Each row was made from one small tree. The marks that hang from a mark follow it in brackets, in the order of their numbers. Every link used is in the known rows. Write each row's tree.
Known rows
J482(J239(J673) J416 J739): 13 -6 -18 -8 -9 -4 -15 -7 1 15 5 2 13 2 -15 15 -7 -12 6 1 -5 41 -19 -1
 18 -16 19 -4 5 -5 11 19 13 -10 22 10 -12 -20
J239(J482 J571(J171(J469(J90)) J265)): -24 11 15 11 7 10 3 6 11 -16 6 4 23 26 20 18 -2 -9 -25 -14 -24 -19 8 -11
 -16 1 -10 8 4 -2 -13 -12 -8 16 -11 -10 3 28
J482(J571): 1 -3 -25 -11 8 -22 -13 0 4 3 -8 -21 -11 -3 -16 -6 -2 9 5 -6 -9 28 -7 -7
 12 -17 19 5 -6 -4 -1 12 12 -4 10 15 17 -12
J673(J571): 6 13 -23 4 16 -21 -4 -4 8 1 -22 -33 -16 -9 -14 -11 -7 24 -4 -1 -7 12 -3
 1 3 -13 9 -1 -2 -1 0 -1 10 -12 -1 16 22 -4
J482(J171(J90 J571) J265): -10 1 -4 -14 -18 -5 -11 25 1 -11 10 -14 -8 2 -9 10 -9 -3 3 14 -5 30 0 4
 4 -5 11 -18 -11 -24 -3 -10 9 9 3 15 -13 -5
J171(J90 J469 J571(J482(J239 J265 J416 J739))): 1 7 10 -24 -29 25 -18 2 -5 -1 19 9 21 7 -1 31 30 -16 9 33 24 46 1 -18 4
 -28 9 -13 0 -17 7 14 23 -1 14 0 -31 -7
J571(J265(J171(J90)) J482(J239 J739)): -11 -11 -1 6 -1 13 -4 6 -2 6 -1 12 -13 -3 -2 1 -2 -3 1 18 17 4 8 -2 -5
 -8 -2 -6 16 -2 7 -6 -3 -16 11 3 1 11
J482(J239 J416 J739(J171(J90 J469))): 5 12 11 -23 -19 10 -8 -4 6 28 -7 13 -7 0 -7 22 14 -13 -14 12 29 32 0 -15
 14 -7 16 -16 -3 -2 5 21 15 5 17 5 -13 -7
J265(J171(J571) J239): 17 -10 -21 -9 -5 -21 0 -12 -7 14 -2 -1 -24 -15 -21 -28 7 8 32 9 15 -2 -3
 20 8 13 2 8 -7 9 -11 -19 -3 -13 -9 6 9 -18
J416(J482(J239 J739)): 3 -8 -9 7 -5 -10 -15 -3 6 17 -18 -6 -6 -14 -6 -5 3 -1 -3 3 9 30 -5 -2 27
 -20 34 -5 2 -13 27 8 1 -19 17 8 -6 -27
J265(J171(J90 J469 J571(J482(J416))) J239(J673)): 21 4 8 -15 -10 8 1 -3 -23 -6 6 18 10 2 -1 8 36 -14 28 16 34 -12 2 -4 -13
 4 -23 10 5 13 -12 -2 -1 -6 -9 -20 -12 -9
J90(J265(J239(J482(J171 J416 J571) J673))): 13 -11 -3 -11 -21 -21 -7 -8 -5 12 27 7 23 8 -12 6 3 -13 0 -9 -28 7 -19 3
 6 4 11 6 -6 -1 15 19 -12 11 13 22 -3 -20
J469(J90(J265(J171 J239(J673(J571(J482(J416))))))): 15 0 -6 8 0 6 4 -4 -8 19 -3 -1 1 -4 -9 -4 -3 17 6 5 4 -28 -15 4 -9 22
 -19 -4 -15 17 5 6 -9 -14 -13 3 14 -2
J469(J90(J265(J171(J571) J239(J482 J673)))): 10 -9 3 3 0 -10 3 0 -11 2 15 3 -1 0 -4 -9 -3 -20 12 -6 -6 -43 -19 13 0
 40 -15 15 -25 0 -18 -12 -12 -3 -25 -5 -15 -6
J571(J239): -10 3 -12 1 20 -18 -16 3 4 6 -17 -7 -20 -8 -2 -16 -6 19 9 -13 -4 20 3 3
 2 -19 2 -1 3 4 4 8 21 -6 5 -3 11 -3
J90(J265(J171(J469) J239(J482(J739)))): 25 -11 5 -5 -7 -6 -2 -18 1 25 1 8 -22 -12 -3 -16 28 -13 11 7 13 -11 -8
 13 10 13 6 27 -11 -9 -2 -9 -19 -21 -7 -1 -18 3
J469(J90(J265(J239(J482 J571 J673)))): -6 3 9 19 5 -4 -6 7 1 1 18 -8 8 5 10 -6 -9 -18 -8 -18 -30 -37 -25 0 -6
 21 -12 20 -20 -5 -18 11 -8 6 -18 -6 -13 2
J739(J171(J469(J90) J571) J416): -7 25 5 -17 3 9 23 1 12 7 -17 4 1 1 -4 12 7 1 -5 -14 26 0 9 -14 11 23 4
 -3 -27 13 -14 15 18 7 -13 -3 3 -13
J469(J90(J265(J171 J239(J482 J571 J673)))): 4 -7 4 15 -7 -1 4 3 -4 7 21 -2 -1 1 5 -15 -8 -18 -3 -11 -26 -49 -24 10
 -6 40 -15 16 -21 -2 -20 -3 -26 2 -18 -6 -7 -3
J239(J673): 3 0 -19 5 20 -17 -5 7 3 -6 -12 -17 -7 -1 -2 -1 -10 2 10 -15 -9 15 -12 4
 7 -16 1 11 0 -10 -7 5 6 -16 5 -2 1 0
J673(J265(J171(J571))): -2 -11 -27 -5 1 -12 -5 2 4 -3 -1 -19 -20 -14 -18 -13 -2 6 19 4 -8 -6 0
 17 5 11 2 0 0 5 -7 -26 -2 -13 -6 9 6 -3
J171(J469 J571(J482(J239(J673)))): 0 14 3 -9 2 -3 4 -5 0 -3 10 6 20 12 0 15 33 -10 19 -4 11 24 2 -9 -1 -23
 -29 11 6 -1 -10 -2 21 -20 0 -22 -9 -17
J239(J265(J171(J469(J90))) J482(J416) J571 J673): 2 -4 12 3 -27 19 -1 8 -10 -20 15 -6 20 11 14 16 7 -35 -15 -14 -31 -24
 -14 -6 -7 19 2 4 -6 -2 -16 6 -19 23 5 -10 -15 -2
J739(J416(J571(J265(J171)))): 7 -9 -23 -2 13 9 21 -11 12 -4 -9 -9 -7 -20 1 -18 -24 10 0 -5 6 -4 17 12
 11 27 11 -4 -1 9 8 -24 -16 6 7 18 26 -7
J239(J482(J416) J571(J265(J171(J90 J469))) J673): 2 3 9 0 -10 15 4 6 -7 -36 23 2 26 11 21 19 7 -36 -12 -2 -17 -26 1 -9 -24
 11 -9 8 13 -8 -13 -9 -29 21 3 -10 -15 20
J469(J90(J265(J171(J571(J239(J673)))))): -2 -8 -8 -8 13 -5 0 9 -7 -1 12 3 -4 2 -7 -2 -14 -4 19 -9 -6 -17 -6 6 -4
 34 -27 -8 -28 0 -8 -15 7 4 -21 -18 -5 -5
J469(J90(J265(J171 J239(J673)))): 9 -11 -5 8 11 -1 -4 6 -1 21 0 -1 -28 -8 -6 -16 -16 -5 15 -11 2 -22 -21
 18 8 33 -20 10 -24 2 -15 -8 -11 -12 -16 -4 -2 6
J739(J171(J571(J482(J239))) J416): -12 21 -5 -14 -3 2 24 -11 9 16 -9 16 11 -4 -5 -1 13 19 4 -5 16 7 15 -11
 7 0 2 -13 -4 21 7 19 17 -8 10 0 19 -29
J673(J265(J239(J571))): -10 -3 -13 16 3 -4 -15 -2 9 11 6 -18 -17 -14 -9 -27 -6 11 5 -1 -21 -7
 -10 14 0 -4 0 13 10 10 -13 0 0 -2 -5 11 7 1
J571(J171 J239(J482) J265): -22 -1 5 12 24 -12 -2 -3 3 -15 -5 16 12 12 16 -2 -15 18 -8 -15 -21 -10
 17 3 -18 -17 -6 -4 23 7 15 -8 2 8 4 -5 15 27
J482(J265(J171(J469) J239)): 21 -9 -1 -2 -13 6 -1 -5 2 18 4 2 -35 -13 -2 -23 10 6 22 8 16 22 -7 24 15
 0 -5 7 -1 -7 -13 -15 -12 -15 8 6 -4 6
J239(J482 J571(J171(J469(J90)) J265) J673): -17 11 18 15 9 12 13 6 5 -26 17 8 40 35 23 27 -9 -18 -23 -19 -30 -23 1
 -11 -20 3 -23 11 6 -5 -16 -10 -12 15 -13 -18 -5 28
J571(J171): -2 4 -19 -4 18 -17 -10 3 7 6 -23 -7 -10 4 -3 -4 -8 18 7 -8 -7 11 5 5 3
 -17 5 -4 2 -1 4 -9 4 -12 6 -3 15 10
J673(J265(J239)): -7 -5 -11 17 14 -10 -21 0 9 14 -11 -15 -32 -18 -10 -26 -8 14 10 -6 -4 1
 -8 20 9 -10 1 14 13 15 -6 -1 8 -14 -3 15 6 9

Which tree is each row?
4 -21 -15 0 7 -9 5 -10 2 -6 -5 3 25 10 -6 8 -14 12 -6 13 -1 18 9 -8 8
 -21 31 -10 5 -13 37 -1 -14 1 11 13 15 2 -> J416(J482(J571(J171 J265) J739))
-4 2 6 -12 9 -6 -11 -2 -4 -15 3 -7 -4 0 -2 -5 18 -3 15 -6 0 19 15 2 -3
 -13 -9 3 -4 -1 -6 -8 26 17 -3 -16 -6 1 -> J171(J469 J571(J239(J265)))
4 2 -8 -1 -17 7 -11 4 -14 11 -3 5 -7 -11 1 -16 16 6 10 16 8 -20 0 -3 -17
 1 3 -2 6 14 -4 10 -12 0 2 -4 11 -9 -> J265(J171(J90) J239(J571(J482(J416))))
0 0 27 12 28 13 10 0 -6 -31 -2 12 33 8 30 11 -12 -2 -18 0 14 -14 29 -8
 -12 -4 -26 -15 17 -2 22 -29 -6 25 -9 -25 3 11 -> J416(J482 J571(J171(J90 J469) J239(J673) J265))
-1 2 21 5 -21 14 8 14 -4 -15 17 17 26 7 11 18 -21 -7 -17 2 -18 8 -4 -9 2
 0 12 -15 14 -11 17 29 2 16 11 7 -26 -15 -> J571(J239(J482(J171(J90) J265 J739(J416)) J673))
13 10 24 -11 -24 -10 -6 2 -14 -12 18 15 26 14 -2 21 27 -34 -1 2 5 -1 -6
 -3 -6 1 -3 11 10 3 -6 3 2 14 -7 -1 -26 -19 -> J265(J239(J482(J171(J90 J469 J571) J416) J673))
2 -12 -8 0 -13 14 -6 15 -8 2 -6 -5 -17 -10 3 1 -2 10 8 29 14 14 -5 -2 3
 -15 15 -9 -2 -24 4 6 -5 -22 10 3 -10 8 -> J571(J482(J265(J171(J90)) J739))
-15 4 30 -2 -1 14 7 2 -8 5 -15 14 -6 3 12 8 17 10 -11 9 25 5 17 -18 -9
 -23 -3 -11 4 -1 6 27 21 5 5 -20 -7 13 -> J571(J239(J265) J482(J739(J171(J90 J469))))
-13 13 6 -3 5 -1 5 9 12 20 -26 -5 -24 3 1 9 1 6 -13 -16 18 12 -1 -9 13 1
 2 -1 -21 1 -14 13 14 -8 -3 -2 6 6 -> J739(J171(J469(J90)))
-4 -6 -6 9 23 -10 -3 -8 5 7 -6 11 -9 4 -3 -16 -17 19 9 -4 2 3 8 18 -5 -9
 -8 6 14 8 3 -17 -3 -2 -1 5 18 30 -> J571(J171 J265(J239))
17 5 8 -3 1 1 -11 5 -5 12 -14 1 -43 -16 -4 -21 17 -9 12 5 30 -8 1 11 1 8
 -12 15 3 7 -18 -13 -6 -8 -10 -9 -3 6 -> J265(J171(J90 J469) J239)
0 9 22 8 -26 4 3 6 -3 -13 2 -13 25 19 -1 31 0 -17 -34 -15 -30 1 -11 -8
 -2 5 5 -8 3 3 3 11 -1 20 4 12 -6 -7 -> J239(J265 J482(J171(J469(J90)) J416) J673(J571))
6 4 18 21 0 5 14 -13 0 2 -1 -1 -14 0 -2 -10 0 2 -17 0 7 -31 -2 8 -6 21
 -13 13 6 17 -12 -17 -14 -2 -20 14 12 13 -> J673(J571(J265(J171(J469(J90)) J239(J482))))
5 -1 -11 6 -4 10 6 2 7 -7 18 -14 -1 -2 0 -4 5 -9 5 -6 -24 -8 -8 10 -4 9
 -23 10 10 -1 -21 -20 -19 -7 -3 -10 -3 3 -> J239(J571 J673(J265(J171(J469))))
-9 0 -12 2 -3 -5 -11 -5 5 24 -12 1 -7 -3 -8 0 12 12 6 6 7 34 -3 -7 12
 -34 13 2 8 -4 11 17 18 -31 15 2 1 -16 -> J571(J482(J239 J739))
4 -6 -20 -13 3 -20 -2 -5 -7 2 -2 2 -15 -9 -13 -18 2 15 26 2 2 5 7 11 -2
 7 -3 -9 -5 8 -1 -17 9 -5 -4 -7 11 -18 -> J265(J171(J571(J239)))
-4 11 28 6 -23 11 22 -12 4 12 4 4 7 10 3 17 -9 21 -36 12 1 9 -7 -15 5 0
 9 -22 -11 -5 3 24 14 5 -6 14 -5 -5 -> J673(J571(J239(J482(J265 J739(J171(J469(J90)))))))
-22 -2 -12 7 29 -4 2 3 6 -7 -18 6 8 13 11 3 -5 27 5 -5 -2 5 19 1 -16 -31
 -8 0 16 1 12 -10 0 -16 6 -6 22 32 -> J571(J171 J265 J482)
7 4 4 6 27 -6 -18 15 -1 -1 0 -9 -20 -9 2 -12 -9 -13 11 -6 7 -17 -12 9 -3
 8 -18 16 -12 -10 -12 2 2 -1 -12 -8 -14 19 -> J171(J90(J265(J239(J673))))
17 -4 5 -4 14 13 14 -12 -7 -10 17 23 31 15 -10 7 -26 -3 0 11 9 -10 3 -7
 -3 11 -4 3 16 11 7 15 -1 23 -6 9 6 9 -> J482(J571(J171(J90) J265(J239(J673))) J739(J416))
1 -13 -14 1 -9 -7 -10 8 3 -9 -3 -21 0 -11 1 -4 -9 11 -1 5 -8 34 -7 -4 22
 -25 35 -12 -11 -22 21 14 -6 -2 23 20 5 -14 -> J416(J482(J265 J571))
-5 -11 2 3 -12 -11 12 -8 -1 4 -15 -8 -3 -2 2 1 -7 1 -19 -3 -9 -1 -6 -1
 12 -8 38 -2 -8 -14 7 22 -2 -1 16 14 -3 0 -> J239(J265 J482(J739(J171)))
15 -8 14 -13 -20 3 -3 1 -15 -23 3 -8 -2 -1 -1 8 25 -36 -1 19 8 -16 3 -5
 -2 10 13 9 -4 -16 -11 -13 -4 9 -6 -8 -28 0 -> J239(J265(J171(J90 J469 J571)) J482(J739))
-14 4 -8 4 -21 -21 -1 7 8 1 4 -11 7 6 0 -1 3 -2 -17 -11 -38 6 -6 -3 -1
 -10 21 3 3 -10 -2 2 -11 0 9 11 5 -20 -> J239(J482(J171) J571)
-4 4 13 -3 14 1 -10 -2 1 -2 -11 7 -6 8 7 -3 6 11 5 -11 -7 14 20 5 -7 -18
 -16 -7 12 7 5 -11 15 13 6 -23 8 20 -> J571(J171(J469) J239(J265))
-14 2 10 -17 7 13 -10 -3 -10 -20 6 19 28 12 4 26 26 -2 10 20 30 20 22
 -24 -22 -26 -3 -3 12 0 15 11 27 9 -5 -14 -16 15 -> J171(J90 J469 J571(J239 J265 J482(J416 J739)))
-2 5 16 4 -1 21 19 5 3 -5 -14 3 6 -27 26 -10 -28 22 -25 5 20 -6 23 -10
 13 14 21 -41 -11 1 32 15 -1 28 11 8 11 -25 -> J739(J171(J90) J416(J482(J265) J571(J239)))
0 -3 -12 2 4 2 -9 5 10 7 -10 -13 -33 -14 -4 -11 10 2 9 -6 0 4 2 15 7 1
 -7 9 8 5 -10 -21 -6 -20 2 1 2 12 -> J673(J265(J171(J469)))
-16 3 3 -1 17 0 31 -10 6 -12 -13 21 22 -8 11 -7 -12 22 -1 -9 16 -9 29 -5
 -1 10 14 -22 -3 13 31 7 -1 18 2 -1 18 -12 -> J739(J171(J571(J239 J265)) J416(J482))
-2 1 2 -4 24 18 9 -10 2 -10 -4 14 21 0 7 3 -33 14 -15 11 12 -7 31 -8 -6
 11 2 -20 12 11 24 -8 13 30 -6 2 15 6 -> J482(J739(J416(J571(J171(J90) J239 J265))))
-6 0 6 10 -21 19 -5 8 0 -12 18 -6 19 8 11 19 4 -25 -17 -13 -33 -30 -16
 -5 -8 21 -6 6 5 9 -16 2 -18 7 -4 -2 -15 0 -> J239(J482(J416) J571 J673(J265(J171(J469(J90)))))
-6 8 3 12 12 5 36 -4 -3 -13 -6 -4 22 12 0 20 -18 20 -21 20 15 -10 2 -17
 -15 -13 -8 -13 7 -9 7 15 1 -10 -5 7 12 17 -> J239(J673(J571(J265 J482(J739(J171(J90))))))
7 -4 -4 7 -11 7 -4 -9 7 17 12 -6 -25 -13 -8 -27 14 2 10 4 -7 -12 -4 20 0
 12 -15 16 10 14 -20 -21 -16 -6 -8 1 4 0 -> J673(J265(J171(J469) J239(J571)))
